Each row was made from one path, in order. Every step used is in the known rows, and no mark comes twice. Write each row's path.
In the rows, 128 means zero.
Known rows:
depep > kelakuv > zubifi > kila: [134 160 160 134 167 125 125 119  85 109  69 136 155 101 100 148 165 128
 134  96 151 136 111  86 125  87 127 110 133 107 180 158]
depep > kelakuv > zubifi: [139 145 146 148 174 148 134 128  93 143 117 159 145 110  97 165 184 140
 142 124 129 151 121 112  91  90 111  88 166 113 182 166]
zevet > zize > vodi > palo: [158 103  62 148 129 120  88 159 135  98 176 210 145 143 138 109 125 167
 144 141  97 126  94 161 193 152 106 138 131 158 182 169]
zubifi > kila > palo: [ 79 112 151 124 128  93  80 133 118  62  87  96 112 125 132 166 111 103
 108 106 129 117 123 102 188 120 164 124 143 113 134 103]
ruviku > kelakuv: [141  78 147 144 151 169 102 125 104 191 130 124 150 151 127 151 165 131
 123 177  90 158 107 105 155  92  93  95 156  97 124 100]
zubifi > kila > palo > kelakuv > ruviku: [113 123 163 144 139 134  94 127 149 106 107  72 122 137 179 171 100 118
 100  82 172  92 165 132 173 159 124  99  88 101  84  57]
zize > vodi: [133 112 100 130 131 162 132 133 130 147 148 176 130 152 109 100 145 167
 130 149 102 133  77 109 192 133 109 112 175 148 155 158]
kelakuv > ruviku: [131  80 130 140 134 159 112 137 125 134 116 145 103 166 126 129 118 155
 101 142 148 101 133 163 144 142  97  95 107 142 129 144]
vodi > depep > kelakuv > zubifi > kila > palo: [111 160 161 101 123 110 112 126  66  42 101 100 157  76 134 190 170 106
 156  65 135 132 116 123  99  88 199 131 154  79 134 124]
vodi > zubifi > kila > palo > kelakuv: [112 118 201 132 112  86 114 100 151  91 120  58 150 116 156 142 111  92
 134 111  97 157 146  95 165 104 182 118 126 124 115  93]
zize > kila > palo > kelakuv: [119 139 111 132 139 168 127 134 143 122 122  94 114 176 166 189 127  97
 109 133 110 133 148 150 166 116 146 110 178 113  74  67]
depep > kelakuv > zubifi > kila > palo: [ 99 167 178 139 158  89 101 132  98  74  77 116 147  80 128 200 168 108
 151  73 155 132 142  88 120  98 154 112 149  94 170 109]
vodi > zubifi > kila > palo: [ 90  94 197 119  92  51 101 111 134  49  90  77 130 117 136 140 112  91
 136 128 107 147 123 104 158 104 197 136 127 144 150 126]
zevet > zize > vodi > palo > kelakuv > zubifi: [171 150  71 151 154 113 102 168 170 154 197 196 181 150 140 106 142 134
 159 120 122 133 132 156 138 173 110 131 133 142 162 167]
zize > vodi > depep > kila > palo > kelakuv: [127 168  82 111 107 169 167 135 101 105 152  88 141 114 123 114 156 141
 173  98  92 139 108 147 154 147 164 134 166  81  88  88]
vodi > depep: [135  83 109 104 107 178 124 135  84 107 150 131 125 138 110 126 129 128
 103 154  72 136  70 167 141 103 162 119 165 125 110 165]
kelakuv > zubifi: [111 111 127 127 145 114 112 154 125 143 120 158 129 151  89 130 142 107
 125 155 131 135 119 123 104 120 142 105 161 137 163 185]
kila > palo: [ 88  97 138 140 131 119  83 147 126 101 132 117 104 131 136 180 133 113
 114 142  98 130 132 128 155 116 149 106 176 125 134 104]
kelakuv > ruviku > vodi > zubifi > kila: [139  80 179 106  80  66 135 109 154 129 103 127 127 124 122  57  89 140
 160 139 185 128 118 101 135 120 119 157  71 173 149 182]
kelakuv > ruviku > vodi > palo > kila > zubifi: [ 97 154  96 127 124  76 122  92 158 139 139 199  76 108 138  94  80 145
 133 128 160  98 159 113  91 173  88 195  93 155 156 138]
depep > kila > zubifi: [109 171  95 129 139 128 177 121 103 115  57 147 102 136  72 121 141 121
  97 151  95 139 165 107  79 125 140 123 126 127 163 137]
zevet > zize > kazipef: [172  94  70 144 146 124 138 171  98 106 134 173 158 148  86 143 122 138
  92 155  81 137  91 204 164 126 134  91 134 178 151 167]
vodi > palo > kila > zubifi: [ 82 160 102 130 140 101 108  80 122  92 114 177  92 124 125 132 105 115
 100 139  81 127 134 113 128 146 138 167 141 138 170 130]
vodi > zubifi > kila: [119  88 180 113 103  90 127  97 119  81  83 109 141 138 109  92 109 115
 119 149 103 156  96 104 166  93 166 129 112 154 160 177]
zevet > zize: [165  94  79 148 138 132 109 160 117 130 122 166 125 177 122 142 127 129
  86 142  92 132 111 159 139 128 124 100 144 172 151 162]
kelakuv > ruviku > vodi: [137  85 116 129 120 128 119 147 150 181 148 163 100 133 122  99 107 162
 135 152 179 106 123 130 125 133  76 125 117 152 128 161]
palo > kelakuv > ruviku > vodi > depep: [174  97 111 107 103 186 145 131 137 202 195 125 135 124 145  99 110 150
 133 131 146 117 108 160 103 136 102 125 119 118  63 140]
zize > vodi > depep: [147 104  84  93  91 183 141 130  99 116 171 161 143 140 111  91 143 161
 132 142  79 136  47 146 171 125 155 127 180 137 119 172]
ruviku > kila > palo > kelakuv > zubifi: [ 82 171 134 142 162 131 124 145 142 140 138  86 107 146 132 174 160  82
  97 126 120 122 142 120  80 142 138 143 166 125  98  72]
zubifi > kila > palo > kelakuv: [106 139 156 139 150 130  89 127 132 107 116  75 132 124 155 174 117  95
 105  96 119 124 136  99 191 126 148 102 139  95  99  68]

Which path is each row?
[105 137 147 148 156 113  94 155 159 158 155 105 137 129 141 184 149  82
 133 119 124 137 169 123 102 134 160  95 173 105 110 104] | kila > palo > kelakuv > zubifi
[167  90 165 134 108 121 158 112 191 219 177 120 132 131 139  80 111 149
 158 161 153 146 147 122 102 128  94 123 107 163 111 151] | palo > kelakuv > ruviku > vodi > zubifi
[165 118 197 127 110 100 156  86 127 132 100 127 144  80 130  94 129 176
 177 114 183 136 120  90 120  88  87 143  81 153 170 156] | depep > kelakuv > ruviku > vodi > zubifi > kila
[126 186 117 143 148 110 143  71 129 143 127 201  93  65 149 130 121 180
 148 102 158 112 159 103  81 142  61 180 104 135 175 117] | depep > kelakuv > ruviku > vodi > palo > kila > zubifi
[110 140 150 131 163 111  77 135 136 115 130 123 166 117 119 117 107  92
 139 121 151 125 133 114 158 132 127 128  94  84 150 156] | vodi > palo > kelakuv > zubifi > kila
[125 103 210 137 103  91 118  98 169  93 110  55 137 132 179 141  98 105
 128  98 152 126 176 130 148 142 157 116  75 129  94  80] | vodi > zubifi > kila > palo > kelakuv > ruviku
[175 114  57 139 129 141 130 158 134 140 148 201 142 178 127 110 141 165
 115 131  94 131  84 145 174 153 118 112 164 183 158 165] | zevet > zize > vodi
[ 69 131 155 118 133  58  82 150 124  71  84 113 133 127 121 164 130  70
 132 101 156 120 140 101 131 131 182 129 144 112 154 132] | kelakuv > zubifi > kila > palo
[135 156  85 118 102 170 173 135 115 105 141  92 131 129 138 104 140 158
 170  85 143 106 140 178 137 178 136 134 113  90  72  76] | zize > vodi > depep > kila > palo > kelakuv > ruviku
[166 161  87 134 148  92 100 152 160 120 156 177 194 141 140  95 124 126
 152  88 144 120 115 132 168 175 121 145  98 132 162 168] | zevet > zize > vodi > palo > kelakuv > zubifi > kila
[ 99 167 101 123 140 126 153  80 116 130  84 169  89 151 116 133 120 115
  76 126  76 132 130  93 113 147 150 142 170 166 145 128] | palo > kila > zubifi
[162 146 125  99 122 139 150 134  86 169 170 165 158  70  96 127 177 145
 180 126 131 150  86 113  53  76 133 138 182 112 151 193] | ruviku > vodi > depep > kelakuv > zubifi
[117 171 123 154 151 173 139 104 148 129 145 137  89 135 171 145 116 141
  50 148 117  86 179 151  73 163  68 154  65 128 101  57] | vodi > palo > kelakuv > ruviku > kila > zubifi
[ 90 149 127 151 156 173 126 129 126 130 143  74  90 137 149 179 148 109
  76 132  93 119 123 124 140 127 115 138 164 126  82  35] | ruviku > kila > palo > kelakuv
[171 111  53 129 129 147 142 159 114 101  83 170 121 222 134 147 121 118
  87 152 104 129 106 187 152 119 138 123 155 184 126 154] | zevet > zize > kila
[133 122 140  94  87 128 115 133 143 129 162  75 134 101 179 126  94 114
 143  82 173  98 134 136 132 142 145 149 101  99  51  89] | zubifi > kila > palo > kelakuv > ruviku > vodi > depep
[132 178 121 148 155 196 176  99 154 169 117 126  89 166 155 150 133 134
  26 139 110  97 173 127  55 161  80 131  91 152  78  58] | palo > kelakuv > ruviku > kila > zubifi
[162 176  79  99 103 160 208 116 127 179 128 130 127 109 113  86 117 142
 130 126 139 120 173 134  24 152 118 149  88 114  83 122] | palo > kelakuv > ruviku > vodi > depep > kila > zubifi
[126  99 169 101  88  63 132 108 145 128 113 125 140 109  96  62 104 119
 158 153 134 160  86  69 146  85 144 164 120 166 165 194] | ruviku > vodi > zubifi > kila
[119 135 110 121 111 164 157 141 103  92 118  62 112 128 141 143 125 124
 141 101 140 110 164 195 104 155 148 119  94  77  58  74] | vodi > depep > kila > palo > kelakuv > ruviku
[158 103 182 120 102 105 148 101 179 171 133 102 149 123 140  63  92 134
 150 129 176 135 133  98 132 127 104 144  70 152 112 151] | palo > kelakuv > ruviku > vodi > zubifi > kila
[148  78 101  94  80 153 137 143 121 160 168 150 117 126 126  86 107 155
 135 148 153 108  94 170 102 130 120 142 120 138  96 171] | kelakuv > ruviku > vodi > depep
[100 158 114 153 155 143 137 142 114 124 105  75 113 123 109 152 142 117
 135 123 112 140 161 129 146 132 130 106 139  89 115  71] | depep > kila > palo > kelakuv
[124 116 170 122 154 107  99 129 109 165  82 118 185 145 111 130 159  91
 142 145 151 148 112  77 132 110 128 115 123  85 140 130] | ruviku > kelakuv > zubifi > kila
[123 133 152 135  99  69 171 129 172 156 130  78 114 104 128  90 118 133
 198 131 178 143 188 127  80 137 121 146  90 131 115 102] | depep > kila > palo > kelakuv > ruviku > vodi > zubifi
[139  94 136 159 153 173  89 132 151 145 173 130 123 135 160 137 103 157
 110 146 145 106 155 174 169 151  70 100  73 101 117 113] | vodi > palo > kelakuv > ruviku
[134  82 154 117  91  85 142 118 151 167 154 145 125 115  98  76 120 134
 162 185 104 167 103  96 117  88 135 142 155 179 165 195] | ruviku > vodi > zubifi
[168 124 116 108 116 182 151 119  72 155 174 144 133  68 116 130 164 173
 164 131 103 156  63 120 109  62 112 128 178 110 135 162] | ruviku > vodi > depep > kelakuv
[136 157  76  87  81 126 199 127 109 132 105 157 107 109  92  78 115 143
 134 139 148 113 154 143  22 145 133 163  88 132 114 153] | kelakuv > ruviku > vodi > depep > kila > zubifi
[ 90 179 122 142 162 101 140 159 127 134 101  89 127 125  93 150 155  85
 157 114 144 143 177 122  86 141 156 113 142  88 130 102] | depep > kila > palo > kelakuv > zubifi
[116 127 128 155 160 188 115 119 132 128 157 115  93 145 152 119 109 152
  85 152 144  87 134 177 146 156  47 152  65 120 101  78] | vodi > palo > kelakuv > ruviku > kila
